What can hang from each mark
J_234: J_34 J_472 J_619 J_809
J_390: J_34 J_809
J_809: J_234 J_390
J_107: J_653 J_809
J_653: J_234
J_619: J_234
J_96: J_234
J_34: J_390

Every row comes from one small tree of marks. The marks that hang from a mark follow it in brackets, in the order of their numbers. Every link used is in the known rows. Which tree was each row made from?
Known rows
J_809[J_234[J_619] J_390[J_34]]: [-3.82  4.51  2.52  2.07  5.03  1.37  1.65 -1.17 -3.14  1.57 -4.56  1.66
  4.24 -6.47 -0.90 -1.38 -4.40 -4.87]
J_34[J_390[J_809[J_234[J_472 J_619]]]]: [-5.59  3.13 -1.50  3.66  4.29  0.12  0.63 -1.22 -1.46  0.64 -3.30  1.71
  0.41 -6.59 -2.94 -0.87 -0.49 -0.73]
J_234[J_472 J_619]: [-5.93  3.91  0.90 -0.34  0.98  0.74  1.07  0.58 -0.63 -3.26 -3.47  3.47
 -0.03 -6.69 -1.55 -2.06 -0.64 -1.69]
J_653[J_234[J_34[J_390] J_472]]: [-6.98  4.83  2.36 -1.31 -0.74  5.14  1.49 -1.21 -4.40  0.47 -2.23  2.83
  1.86 -3.82 -2.16 -0.25 -0.27 -2.08]
J_653[J_234[J_34 J_472 J_619 J_809]]: [-8.82  5.81  2.74 -0.87 -1.37  6.78  0.80  1.89 -5.12 -4.51 -4.13  5.22
 -1.09 -7.32 -1.94 -1.54  1.86 -2.64]
J_390[J_809]: [-4.83  0.06 -2.70  3.72  1.70 -0.64 -0.72  0.75 -3.14 -0.18 -3.74  2.82
  1.38 -1.60 -1.17 -2.78  0.12  1.22]
J_234[J_34 J_472]: [-6.59  3.87  1.28 -0.39 -0.32  3.71  0.55 -0.64 -3.16 -2.71 -1.12  3.48
  1.83 -2.47 -2.00 -1.91 -0.61 -0.45]
J_107[J_809[J_234[J_472]]]: [-5.18  4.03  1.55  0.27  3.25 -1.19  0.38 -1.98 -4.40 -0.54 -3.87  2.83
  1.72 -6.10 -2.70 -4.13 -1.49 -1.50]
J_809[J_234[J_34 J_619]]: [-5.99  4.97  1.55  1.12  3.23  3.71  1.98  2.97 -4.02 -1.72 -3.84  2.22
  1.00 -4.69 -2.21 -2.10 -1.44 -2.47]
J_96[J_234[J_34 J_472 J_809]]: [-8.47  4.04  0.69 -0.69 -2.09  5.30  2.25  0.40 -3.56 -4.17 -1.31  4.02
 -0.45 -2.80 -1.42 -2.70  0.31 -1.13]
J_34[J_390]: [-4.02  2.54 -1.04  2.00  0.78  1.03  0.56  0.89 -1.15  2.26 -2.85  1.93
  1.76 -1.21 -1.63 -0.80 -2.35 -1.33]
J_653[J_234[J_34 J_472 J_619 J_809[J_390]]]: [-8.19  5.80  4.37 -0.59 -0.90  7.07  0.06 -0.16 -4.52 -3.81 -4.85  5.49
  0.92 -8.07 -1.11 -1.18  0.00 -3.29]
J_107[J_653 J_809]: [-4.86  1.00 -0.43  0.94  2.92  0.78 -1.42  0.73 -6.62  0.84 -4.27  3.50
 -0.43 -0.97 -1.23 -4.36 -0.46 -1.85]
J_653[J_234[J_34[J_390] J_472 J_619 J_809]]: [-8.42  6.03  2.30  0.05 -1.20  7.53  0.77  1.05 -3.99 -2.67 -3.51  4.83
 -1.17 -6.66 -2.43  0.03  1.16 -3.05]
J_107[J_653 J_809[J_234[J_34 J_472] J_390]]: [-5.96  3.84  3.52  0.17  5.26  3.34 -1.31 -3.58 -7.65  0.52 -3.58  3.13
  2.37 -4.75 -2.06 -3.94 -2.17 -2.82]
J_619[J_234[J_472 J_809[J_390]]]: [-6.18  4.47  1.68  3.93  1.40  3.81 -0.98 -1.17 -0.60 -1.75 -5.16  4.95
  2.68 -6.48 -3.73 -4.61 -2.88 -1.89]
J_809[J_234 J_390]: [-3.54  4.04  2.33  1.18  4.07 -0.14  0.82 -0.59 -3.19  1.91 -4.83  1.03
  4.87 -5.82 -1.16 -3.15 -4.33 -2.53]
J_234[J_619]: [-4.92  2.77  0.12  1.05  1.22  1.03  1.12  3.06 -1.41 -1.98 -4.68  3.18
  0.02 -4.08 -0.83 -2.04 -1.19 -1.89]
J_390[J_34]: [-4.06  2.35 -0.68  1.63  1.17  1.08  0.92  0.13 -3.70  1.59 -1.97  2.34
  2.98 -0.57 -1.05 -1.52 -2.13 -2.48]

Write each row's tree
[-7.53  5.28  2.89  1.49 -0.26  6.66 -1.02 -0.39 -2.00 -5.41 -3.40  6.01
  0.75 -6.46 -1.35 -1.26 -1.04 -2.12]	J_234[J_34 J_472 J_619 J_809[J_390]]
[-6.17  3.00 -0.90  2.66  4.59 -0.93  0.63 -0.33 -2.83 -1.83 -4.11  2.20
  0.34 -8.01 -2.49 -2.94  0.45 -0.25]	J_390[J_809[J_234[J_472 J_619]]]
[-4.82  2.51  0.27  0.87  5.44  0.21 -0.55  0.71 -7.86  1.95 -4.62  1.96
  0.12 -3.51 -2.14 -5.01 -0.95 -2.61]	J_107[J_653 J_809[J_234]]
[-6.65  2.35 -1.15  2.99  0.69  3.72 -0.52 -2.47 -2.34 -0.74 -0.65  3.39
  1.35 -1.48 -2.60 -0.12  0.03  0.93]	J_234[J_34[J_390[J_809]] J_472]
[-4.10  4.51  2.84  1.40  4.70  0.60  1.24  0.51 -2.15  0.19 -5.91  1.75
  3.31 -7.68 -0.91 -2.53 -4.08 -3.42]	J_809[J_234[J_619] J_390]
[-7.34  5.13 -0.01  1.93 -1.36  6.29 -0.75 -0.23 -2.53 -2.06 -0.77  4.49
  0.35 -2.84 -2.85 -0.48 -0.05 -0.82]	J_234[J_34[J_390] J_472 J_809]
[-6.84  4.77  2.36  1.23 -0.95  5.76 -1.52 -1.59 -3.17 -3.52 -2.21  5.19
  2.57 -4.44 -1.53 -1.93 -1.43 -1.04]	J_234[J_34 J_472 J_809[J_390]]
[-7.88  5.49  0.64  2.14 -0.77  7.09 -0.28  0.95 -1.45 -4.03 -1.93  5.35
 -1.43 -4.86 -2.68  0.22  0.36 -1.88]	J_234[J_34[J_390] J_472 J_619 J_809]
[-7.15  3.42 -0.23  2.79  3.93  2.20  0.59 -0.28 -3.88 -2.81 -3.07  2.84
  0.44 -6.21 -2.72 -2.19  0.80 -0.02]	J_390[J_809[J_234[J_34 J_472 J_619]]]
[-6.49  3.19  0.08 -0.45  1.11  3.78 -0.60  3.61 -8.19  1.00 -4.80  2.71
 -0.99 -4.42 -1.31 -3.69  1.50 -3.02]	J_107[J_653[J_234[J_809]]]
[-7.23  2.87 -0.54  3.21  1.18  4.58 -0.08 -1.35 -1.25 -2.74 -1.83  4.19
 -0.44 -3.43 -2.42  0.47  0.45 -0.14]	J_234[J_34[J_390[J_809]] J_472 J_619]
[-6.69  4.08 -0.36  6.07  0.48  7.92 -0.40  2.29 -1.73 -0.35 -3.79  4.82
  0.88 -0.59 -4.60 -2.56 -1.95 -1.59]	J_619[J_234[J_34[J_390] J_809]]
[-7.89  5.11  3.29 -2.04 -0.35  5.19  2.02  0.70 -4.53 -3.19 -3.81  3.98
  0.18 -6.41 -1.59 -1.25  0.75 -2.72]	J_653[J_234[J_34 J_472 J_619]]
[-6.01  4.74  1.91  1.89  0.91  3.66 -0.61 -1.79 -1.69 -2.82 -3.38  5.08
  1.50 -7.52 -1.03 -1.02 -1.74 -3.76]	J_234[J_472 J_619 J_809[J_390[J_34]]]
[-4.44  1.99 -2.43  4.52  3.99 -0.35  0.23 -0.21 -2.73  3.11 -3.32  0.87
  1.75 -3.11 -2.66 -1.38 -1.19 -0.23]	J_34[J_390[J_809[J_234]]]
[-6.64  2.89  1.29 -1.27  1.43  5.41  0.40  2.57 -8.66  1.14 -3.60  2.22
  0.31 -1.70 -1.16 -2.80  0.75 -2.72]	J_107[J_653[J_234[J_34]]]
[-7.55  5.17  0.32  4.73  0.26  7.66 -0.47  0.04 -1.19 -1.59 -2.64  5.11
  0.82 -3.11 -5.22 -2.57 -1.34 -1.50]	J_619[J_234[J_34[J_390] J_472 J_809]]
[-5.68  4.19  1.51  1.05 -0.14  2.02 -1.37 -1.54 -1.87 -2.21 -3.47  4.45
  2.40 -6.63 -1.20 -2.78 -1.87 -1.43]	J_234[J_472 J_809[J_390]]
[-7.23  4.89  2.47  4.09  0.79  7.23 -1.06 -1.16 -1.69 -2.79 -4.00  5.73
  2.88 -4.44 -3.92 -3.88 -2.61 -1.60]	J_619[J_234[J_34 J_472 J_809[J_390]]]
[-6.30  1.72 -1.43  4.63  1.48  4.85 -0.12  1.13 -1.93 -1.34 -3.02  3.92
 -0.37 -0.75 -1.75  0.46 -0.05 -0.37]	J_234[J_34[J_390[J_809]] J_619]
[-8.10  4.71  1.04 -0.61  0.40  7.29 -0.49  0.86 -7.59  0.58 -2.35  3.28
 -1.06 -4.19 -2.45 -1.60  1.71 -2.94]	J_107[J_653[J_234[J_34[J_390] J_472 J_809]]]
[-6.51  4.27  3.92  0.40  5.72  4.04 -0.85 -2.63 -6.71 -1.11 -4.42  3.80
  1.03 -6.47 -1.79 -3.43 -1.79 -3.70]	J_107[J_653 J_809[J_234[J_34 J_472 J_619] J_390]]
[-5.61  4.09  1.57  2.54  3.37  3.37  0.71  0.27 -4.05 -0.40 -4.29  3.71
  0.49 -3.15 -2.59 -1.43 -1.96 -2.63]	J_107[J_809[J_234[J_34[J_390] J_619]]]
[-7.97  3.60  1.14  1.01  0.49  5.26  1.00 -1.01 -3.86 -1.37 -3.39  3.82
 -0.21 -5.38 -2.18  0.31  1.33 -1.58]	J_653[J_234[J_34[J_390[J_809]] J_472 J_619]]
